Each row comes from the steps of one path. Every step used is in the known rows, and no mark comes twice. Write the path behind each row, first mark first.
Known rows
B -> A -> N: [-0.73 -1.12 -2.77 -0.68  1.66  5.26  2.71  0.59  1.07 -0.70  4.28  4.05
  3.29 -3.37 -2.96  0.56 -1.95  1.69  0.35  3.90  3.46  0.95  1.49]
J -> N: [-2.71  3.10 -3.56  0.98 -1.30  2.27  1.75 -1.32  2.89 -1.72  1.15 -2.42
 -1.47 -1.83  2.21 -1.00  0.25  1.08 -2.17 -0.58  1.23  3.30  1.04]
B -> K -> F -> C -> P -> J: [ 0.12  1.63  2.06 -2.28  3.33 -3.89 -2.13 -0.09 -0.24  0.74  0.62  0.04
 -1.12  2.69 -4.10 -0.64 -2.88 -0.79 -0.90  1.74 -0.71  2.13 -2.81]
J -> F -> C: [ 1.45  2.94 -1.34  0.48  0.59  0.61  2.09  0.36  0.45  3.51  1.45  0.23
 -0.95 -0.90  3.53  0.97 -0.18 -3.56 -0.93 -1.78  2.03 -0.14  2.15]
P -> J -> N -> A -> B: [-4.69 -0.16 -3.43 -1.51 -3.05  2.06 -0.13  1.27  2.01  1.78 -0.07 -3.05
  0.96 -3.41 -1.73 -0.29 -2.65  0.63 -4.27  3.20  3.64  2.11 -1.59]
A -> N -> J -> F -> K: [ 3.22  0.48 -1.25  1.14  1.78  3.44  2.12 -1.12 -0.01  3.53  0.00  1.12
 -1.09 -4.51 -4.18  1.19  1.53 -2.12 -0.72 -2.74  0.84 -0.57  0.98]
J -> F: [ 0.61  1.45 -3.30  0.36 -0.55  2.51  2.89  0.50 -1.44  3.64  1.73 -0.61
 -0.99 -0.84  0.78  0.29  1.76 -3.34 -1.60 -2.18  0.68  0.03  1.48]
F -> C -> P -> J -> N -> A: [-3.48  3.37  0.11 -0.27 -0.60 -2.20 -0.27 -1.17  2.55  3.32 -1.48 -1.64
  0.50 -1.15  0.96  0.07 -6.13 -1.23 -2.29 -0.68  4.43  2.53 -0.71]
C -> F -> J -> N -> A: [-3.49  4.30 -0.89  1.77 -5.52  0.22 -0.20  0.94  2.00  0.43  0.53 -3.96
 -0.41 -3.22  5.13  0.23 -0.61  2.97 -0.89 -0.18  0.93  1.84 -1.19]
B -> A -> N -> J -> F: [ 1.29 -0.82 -2.97 -0.73  1.96  5.63  2.17  1.38  0.07  0.82  3.53  2.41
  2.50 -4.44 -3.73  0.30 -0.40 -0.11  0.69  2.48  3.13 -1.01  1.51]
C -> P -> J -> N -> A: [-4.85  1.54 -2.37 -0.70 -2.56 -0.42  0.61 -1.06  0.30  4.36 -1.54 -3.16
  0.49 -1.04 -2.98 -0.73 -4.39 -1.12 -3.38 -1.60  2.71  3.12 -1.98]
N -> A -> B -> K -> F: [-3.76 -0.45 -0.52 -2.34  1.88  3.95 -1.52 -0.22 -1.68 -3.45  0.64  1.01
  1.89 -1.63 -5.01 -0.42 -0.89  1.19 -0.74  6.52  1.98  1.33 -0.61]
K -> F -> J -> N -> A: [-4.69  3.76  0.11 -0.55 -1.41  1.76 -0.17 -1.25  2.74 -1.98 -1.04 -2.81
  0.16 -0.84  3.83 -1.20 -0.94  1.48  1.34 -1.36 -1.04  5.33 -2.49]
K -> F: [-2.00  2.02  1.02 -0.67  1.15  0.80 -0.24 -0.32 -0.36 -1.06  0.29 -0.51
 -0.10  1.44  0.70 -0.96 -0.88 -0.69 -0.41 -2.53 -2.88  2.44 -0.35]
C -> P: [-2.79  1.99 -1.76  0.84  0.21 -0.04  1.49 -1.85 -2.13  1.37 -0.49 -0.28
 -0.40  0.59 -2.57 -0.46 -2.14 -0.91 -2.13 -4.09  1.04  1.97  0.36]
A -> B -> K -> F -> C -> P: [-1.30 -0.39  0.26 -2.13  3.92 -0.31 -2.65 -0.48 -1.88 -3.45 -0.50  1.20
 -0.44  0.55 -5.58  0.62 -2.05  1.59 -0.75  3.91  1.05  1.22 -1.44]
J -> N -> A -> B -> K: [-4.34  1.07 -3.54 -0.86 -0.44  4.44  0.03 -1.22  1.71 -3.75  0.91 -1.48
  0.41 -3.52 -2.06 -0.75 -0.13  2.36 -1.65  6.31  3.76  2.83 -0.04]
F -> C -> P -> J: [-1.64  2.66  0.40  0.01  0.62 -3.74 -0.15 -0.32  1.09  3.68 -0.93 -0.33
 -0.31  0.38  0.02  0.54 -5.38 -1.36 -2.69 -2.78  3.09  1.33 -0.28]
N -> A -> B -> K: [-3.60 -0.75 -2.12 -1.52  1.41  4.33 -0.56 -0.15 -1.53 -3.16  1.29  1.29
  1.67 -2.56 -4.99 -0.08 -0.36  1.66 -1.69  6.97  3.78  0.65  0.43]
F -> C -> P -> J -> N: [-2.15  3.35 -0.42  0.16 -0.22 -3.31 -0.07 -0.87  2.42  3.06 -1.16 -1.67
 -0.58 -0.19  0.95  0.38 -5.25 -1.03 -2.71 -2.20  3.50  2.45 -0.50]
A -> N: [-0.40 -0.60 -0.85  0.34  0.99  3.29  2.58 -1.44  0.86  0.22  1.05  1.71
  0.28 -3.51 -2.87  0.56 -1.11  0.95 -1.79 -0.45  2.18  2.25  1.42]
K -> F -> J -> N: [-3.45  3.67 -0.47 -0.13 -1.01  0.63 -0.02 -1.04  2.46 -2.27 -0.94 -2.91
 -1.12  0.04  4.30 -1.09 -0.27  1.73  0.86 -2.72 -2.00  4.95 -2.50]

Which path is each row?
[ 2.35 -0.36 -3.03  0.19  2.28  5.32  2.60  0.78  0.29  1.99  3.42  3.64
  1.96 -4.01 -4.05  1.12  0.60 -1.27  1.43  2.01  2.06 -1.38  0.61]  B -> A -> N -> J -> F -> K
[-4.56  3.25 -2.94  0.40 -1.96  4.00  1.48 -1.55  2.88 -1.41  0.83 -2.35
  0.62 -3.03  1.89 -1.37 -0.67  0.75 -1.49  1.78  2.80  3.57  0.87]  J -> N -> A
[-3.91  1.84 -0.48 -1.00 -0.35 -1.49 -1.15 -0.78  1.77  1.90 -2.10 -1.14
  1.10 -1.87 -0.42  0.97 -6.24 -0.17 -2.52  1.01  5.33  2.13 -0.86]  F -> C -> P -> J -> N -> A -> B
[ 1.47  0.48 -3.38  0.27 -1.94 -0.58  2.26  1.98 -0.61  8.58  0.89 -0.52
 -1.43 -0.15 -1.50  1.58  0.76 -4.73 -3.14 -2.49 -0.42 -0.78 -2.01]  P -> J -> F -> K
[-0.55  1.91  0.16 -1.02  2.45 -0.75 -0.83 -0.21 -0.27 -2.89  1.70 -0.29
 -1.74  1.67 -1.86 -1.26  1.42  1.80  0.54  1.82 -2.07  3.14 -2.43]  B -> K -> F -> J
[-3.55  3.58 -3.77  1.80 -2.53  1.45  1.77 -1.20  3.30 -1.85  0.24 -2.92
 -1.76 -2.19  4.68 -0.65  0.88  3.04 -0.45 -1.78  1.58  4.51 -0.73]  F -> J -> N
[ 2.04  0.00 -1.20  0.13  1.62  3.89  1.78 -0.77 -0.20  2.32  0.50 -0.14
 -0.42 -4.99 -3.90  0.35  0.64 -1.14 -1.37 -2.00  2.08 -0.16  1.90]  A -> N -> J -> F
[ 0.06  1.54  0.21 -1.43  3.30 -0.27 -0.87 -0.15 -0.93 -2.33  2.28  0.41
 -1.37  2.16 -3.76 -1.41  0.86  0.36 -0.21  2.32 -2.33  2.07 -1.23]  B -> K -> F
[-4.53  1.95 -3.76  0.10 -1.56  2.95  0.24 -1.16  2.47 -3.84  0.14 -1.93
 -0.29 -3.53  0.65 -0.40  0.69  4.09 -0.13  4.19  3.50  4.17 -2.01]  F -> J -> N -> A -> B -> K
[-1.86  2.87  3.12 -1.54  1.37 -3.42 -1.52 -0.36  0.54  2.30 -1.80 -0.85
  0.07  2.04  0.51  0.04 -5.22 -1.87 -0.76 -3.48 -0.68  2.61 -2.09]  K -> F -> C -> P -> J
[-1.85 -1.08 -1.48 -1.60  2.56  1.25 -1.93  0.33 -1.50 -4.70  0.37  0.35
 -0.92 -0.39 -4.33  0.27  0.78  3.15 -0.45  4.23  0.07  1.80 -2.08]  A -> B -> K -> F -> J
[-1.49  0.63 -2.61 -0.62 -1.98 -1.13  1.52  0.26 -2.51  7.52 -1.01 -2.20
 -0.60  0.29 -3.56  0.42 -2.77 -3.84 -3.58 -4.39  1.25  0.59 -1.74]  C -> P -> J -> F
[ 0.69  0.95 -1.66 -0.76 -1.27 -1.54  1.07  2.53  0.68  6.90  0.95 -1.50
 -0.64 -0.77  1.12  0.98 -2.05 -3.57 -3.59 -1.41  2.24 -0.42 -0.45]  P -> J -> F -> C
[-2.28 -0.32 -2.07 -1.67  1.70  1.64 -1.80 -0.28 -0.09 -5.27  0.19 -1.02
 -1.15 -1.03 -3.39  0.00  1.01  3.81 -0.31  4.71  0.45  2.94 -2.49]  A -> B -> K -> F -> J -> N
[-4.89 -0.49 -2.25 -0.92 -0.07  4.98  0.09 -0.12 -0.98 -2.17  0.22  0.77
  2.33 -3.28 -2.32  0.20 -1.50  1.13 -1.94  3.96  3.95  0.80  1.14]  N -> A -> B
[-1.20  3.61  2.88 -0.77  2.41 -1.08 -1.00 -0.34  1.56 -1.20 -0.20  0.19
 -0.06  1.40  3.20 -0.33 -2.85 -0.91  0.36 -1.94 -1.43  2.55 -0.07]  K -> F -> C
[-2.32  4.41 -1.63  2.26 -5.18 -0.90  0.15  1.11  1.82  0.32  0.69 -4.04
 -1.87 -2.42  5.18  0.38  0.19  3.32 -1.29 -1.72 -0.15  1.63 -0.90]  C -> F -> J -> N
[ 2.36  2.37 -3.55  1.96 -0.25  1.79  3.36 -0.21 -1.14  5.41  1.27  1.17
 -1.82 -0.09  0.36  1.76  3.27 -4.96 -0.41 -3.20 -1.41 -0.92  0.05]  J -> F -> K
[-3.99  2.95 -1.65  1.17 -5.42  0.94 -0.85  1.31  1.21 -0.68 -0.23 -3.65
 -0.20 -4.08  3.49  0.94 -0.73  3.85 -1.18  1.53  1.79  1.34 -1.35]  C -> F -> J -> N -> A -> B
[-2.86  0.58 -1.81 -0.36 -1.09 -1.79  0.70 -0.02 -1.77  4.73 -0.95 -1.68
 -0.31  0.73 -3.87 -0.22 -3.73 -1.65 -3.96 -3.89  1.25  1.55 -1.52]  C -> P -> J
[-5.19  1.44 -3.55 -0.29 -1.54  5.10  0.54 -1.24  2.04 -3.05  0.04 -1.79
  1.10 -4.10  0.14 -0.43 -1.03  1.78 -1.84  3.94  3.93  3.02  0.58]  J -> N -> A -> B
[ 2.05  3.35 -1.09  0.76  2.03  0.81  0.03  0.78  0.11  1.92  0.56 -1.62
 -1.61 -2.20  1.23 -0.33  0.98 -2.80 -1.16 -3.21  1.55 -1.54  2.71]  N -> J -> F -> C
[ 0.10 -0.76 -2.43 -0.47  2.54  5.36  1.55  1.04  0.95 -1.24  3.63  2.66
  2.77 -4.22 -4.00 -0.16 -1.12  1.50  0.47  2.81  3.35 -0.12  1.75]  B -> A -> N -> J
[-3.92  2.09 -0.58 -1.75  0.87  2.77 -1.44 -1.42  2.80 -4.00 -0.13 -1.21
  0.67 -2.55 -0.40 -0.41 -1.88  1.92 -0.18  6.20  3.02  3.33 -0.95]  J -> N -> A -> B -> K -> F -> C
[-1.56  3.39 -0.84  2.06 -4.08 -1.49 -0.05  1.98 -0.14  0.95  1.02 -2.48
 -1.33 -1.57  4.09  0.72 -0.01  2.50 -1.42 -2.36 -0.58  0.18 -0.42]  C -> F -> J
[-5.23  2.54 -0.40 -1.15 -1.09  2.40 -1.05 -1.05  1.89 -3.27 -1.82 -2.38
  0.53 -1.66  2.52 -0.48 -1.09  2.43  1.01  0.43 -0.15  4.72 -2.79]  K -> F -> J -> N -> A -> B
